In the rows, zero is written as 128.
Known rows, with every way that one mark hangs from another:
[J269 [J711 [J439 J136]] J962]: [118 128 128 162 150 183 114 124 131  92 132 145 144 125 108 114 148 150
 118 148 157 109 169  95]
[J136 J439 [J989 [J962 J745]]]: [138 149  61 120 135 179 161 124 116  82 132 135 123 136 146 120 120 150
 122 152 150 108 129 150]
[J441 [J41 [J269 [J711 J439]]]]: [116 142 101 106 195 183 121 122 117  67 138 158 156 115 160 127 169 158
 114 144 124 119 129 126]
[J41 [J269 [J711 J439] [J962 [J745 J4 J138]]]]: [114 136 139 112 173 170 141 146 123  23 129 179 129 118 123  97 139 225
  80 146 142  33 159  56]
[J269 [J711 J439] [J962 [J745 J4 J138]]]: [113 128 135 123 150 171 138 147 129  43 118 173 114 123 107 100 125 195
  99 149 144  55 167  67]
[J711 [J439 [J136 [J989 J962]]]]: [128 139  97 171 155 208 138 112 116 116 129 143 134 130 118 130 127 117
 134 166 156 125 146 157]
[J962 [J745 J138]]: [128 132 120 113 119 132 141 144 123  87 126 140 113 125 119 121 110 150
 117 115 136  90 118 105]
[J441 [J41 [J269 J711 J962]]]: [119 133 105  84 185 180 134 128 126  58 142 141 163 119 152 121 181 195
 108 131 132 102 149 106]
[J711 [J439 [J136 [J989 [J962 [J745 J4 J138]]]]]]: [123 144 108 158 156 215 152 132 111  74 119 170 109 136 105 106 117 167
 122 170 154  62 146 123]
[J41 [J269 [J711 [J439 J136]] [J962 J745]]]: [121 143 117 142 169 180 129 138 121  48 141 155 163 123 134 111 152 198
  86 145 168  73 153  84]
[J136 J439 [J989 J962]]: [138 142  78 128 141 181 152 112 119 112 134 129 121 133 136 119 130 133
 130 154 134 124 140 152]
[J439 [J136 [J989 [J962 [J745 J4 J138]]]] J711]: [125 150  94 162 162 213 151 127 125  70 125 154 113 147 107 103 132 204
 139 156 163  75 140  99]
[J41 [J269 J711 J962]]: [126 129 123 108 167 142 135 130 134  72 146 134 152 121 145 119 154 185
 101 127 137  98 152  89]
[J138 J745]: [128 135 111 110 132 140 115 123 121 115 128 134 134 126 114 122 127 152
 124 129 148 114 136 142]
[J41 J269]: [130 137 134 117 149 127 132 128 120 109 141 133 144 124 143 124 140 158
 109 126 126 108 120 121]
[J136 J989]: [128 133  87 117 132 138 137 117 129 107 126 125 131 130 128 128 128 118
 145 138 135 126 128 151]
[J989 [J136 [J439 J711]] [J962 [J745 [J4 J627] J138]]]: [135 139 115 151 149 200 146 144 108  41 128 148  71 135 134  97 145 229
  92 147 144  53 123  84]
[J962 [J745 [J4 J627] J138]]: [130 132 124 129 123 134 139 151 110  43 109 155 101 126 128 100 121 173
 115 125 135  47 130 101]
[J745 J4 J962]: [126 124 157 123 137 136 139 139 118 116 122 160 113 136 106  96 129 170
 117 149 114  93 144 115]
[J269 [J711 [J439 [J136 J989]]] J962]: [119 134  89 151 158 192 121 113 134  70 130 143 144 126 111 112 147 142
 133 159 163 110 166 120]
[J711 [J439 [J136 [J989 [J962 J745]]]]]: [128 148  81 166 150 203 148 124 114  92 127 147 137 133 127 132 118 135
 125 166 171 106 138 156]

Rows:
[124 147  83 162 145 177 119 106 135 106 130 125 139 140 112 113 150 155
 155 143 160 130 132 125]
[J439 [J136 J989] J711]
[132 138 112 138 145 196 149 137 122  84 143 135  82 137 128 117 134 208
  92 139 146  94 110  85]
[J989 [J136 [J439 J711]] [J962 [J745 J138]]]
[126 131 141 103 142 150 126 134 111 101 122 166 118 132  90  91 132 193
 113 150 134  78 150 131]
[J138 [J745 J4 J962]]
[130 151  70 138 133 168 122 103 132  93 131 131 124 133 125 104 148 162
 145 147 145 125 134 121]
[J136 [J439 J711] J989]
[128 144  91 156 145 209 151 127 111  79 127 156 120 127 112 125 111 141
 122 153 165  86 139 138]
[J711 [J439 [J136 [J989 [J962 [J745 J138]]]]]]
[133 150  81 180 154 211 149 131 114  32 117 153 111 138 121  98 134 207
 137 151 172  57 141 109]
[J439 [J136 [J989 [J962 [J745 [J4 J627] J138]]]] J711]
[126 120 166 114 134 144 143 143 118  98 121 167  93 129  88  91 124 176
 115 135 106  74 141  97]
[J745 J4 J138 J962]
[137 154  65 154 144 205 153 126 111  17 117 157  95 132 134  91 130 212
 125 153 158  52 146 104]
[J136 [J439 J711] [J989 [J962 [J745 [J4 J627] J138]]]]
[117 136 135  74 165 186 150 147 112  37 123 169 135 121 123 103 161 245
  89 138 133  29 144  88]
[J441 [J41 [J269 [J962 [J745 J4 J138]]]]]
[134 158  53 147 144 194 149 116 124  75 133 136 128 138 143 118 131 182
 128 154 165 114 133 128]
[J136 [J439 J711] [J989 [J962 J745]]]
[137 157  58 162 149 199 148 121 112  30 118 148 116 138 149  97 138 206
 129 164 163  74 146 125]
[J136 [J439 J711] [J989 [J962 [J745 [J4 J627]]]]]
[126 142 122 147 156 196 147 138 120 100 135 143  90 151 138 105 152 225
  97 167 142  94 122  96]
[J989 [J136 [J439 J711]] [J962 [J745 J4]]]
[132 134 117 151 153 193 137 121 126 123 147 122  95 138 136 124 150 186
 106 149 137 133 121 108]
[J989 [J136 [J439 J711]] J962]
[133 153  71 186 157 205 145 127 114  48 119 144 128 143 138 105 142 198
 141 164 180  77 144 130]
[J439 [J136 [J989 [J962 [J745 [J4 J627]]]]] J711]
[133 138  91 154 152 187 148 116 122 122 135 125 133 138 124 127 134 127
 142 150 150 129 138 156]
[J439 [J136 [J989 J962]]]
[125 148  84 157 196 209 142 113 118  76 149 148 153 129 148 124 149 150
 121 161 153 114 141 137]
[J41 [J269 [J711 [J439 [J136 [J989 J962]]]]]]
[120 131 129 128 171 162 128 126 129  65 141 150 152 111 138 122 149 180
  91 142 144  93 160  94]
[J41 [J269 [J711 J439] J962]]
[134 131 128 121 135 148 123 135 100  59 116 166 114 123 104  86 132 192
 112 142 143  59 151 140]
[J138 [J745 [J4 J627] J962]]
[130 145  84 177 162 203 139 107 129 114 136 125 135 140 121 126 142 165
 148 155 166 135 140 133]
[J439 [J136 [J989 J962]] J711]
[120 159  49 125 210 242 148 122 109  41 141 161 166 130 168 129 168 177
 120 165 162 103 130 151]
[J441 [J41 [J269 [J711 [J439 [J136 [J989 [J962 J745]]]]]]]]
[131 120 130 115 144 163 164 151 121  99 138 130  85 131 133 140 118 163
  93 130 137  93 105 116]
[J989 J136 [J962 [J745 J138]]]
[112 138 100 136 160 204 139 134 128  26 118 169 121 131  96  89 140 189
 122 163 161  51 167  84]
[J269 [J711 [J439 [J136 J989]]] [J962 [J745 J4 J138]]]
[130 152  66 169 156 201 147 119 127  92 135 131 140 143 132 127 133 176
 139 152 180 120 132 132]
[J439 [J136 [J989 [J962 J745]]] J711]
[124 153  86 172 164 205 149 124 125  89 126 148 130 151 122 110 141 200
 142 167 170  99 140 119]
[J439 [J136 [J989 [J962 [J745 J4]]]] J711]
[132 135 116 139 126 133 135 148 112  61 110 147 120 132 143 107 129 167
 121 139 141  71 131 123]
[J962 [J745 [J4 J627]]]
[127 155  66 148 193 206 150 125 116  55 146 153 155 132 159 124 142 166
 112 161 166 101 133 134]
[J41 [J269 [J711 [J439 [J136 [J989 [J962 J745]]]]]]]
[130 131 139 113 145 188 160 150 111  90 132 149  70 143 124 102 135 198
  87 154 120  67 117  93]
[J989 [J136 J439] [J962 [J745 J4 J138]]]
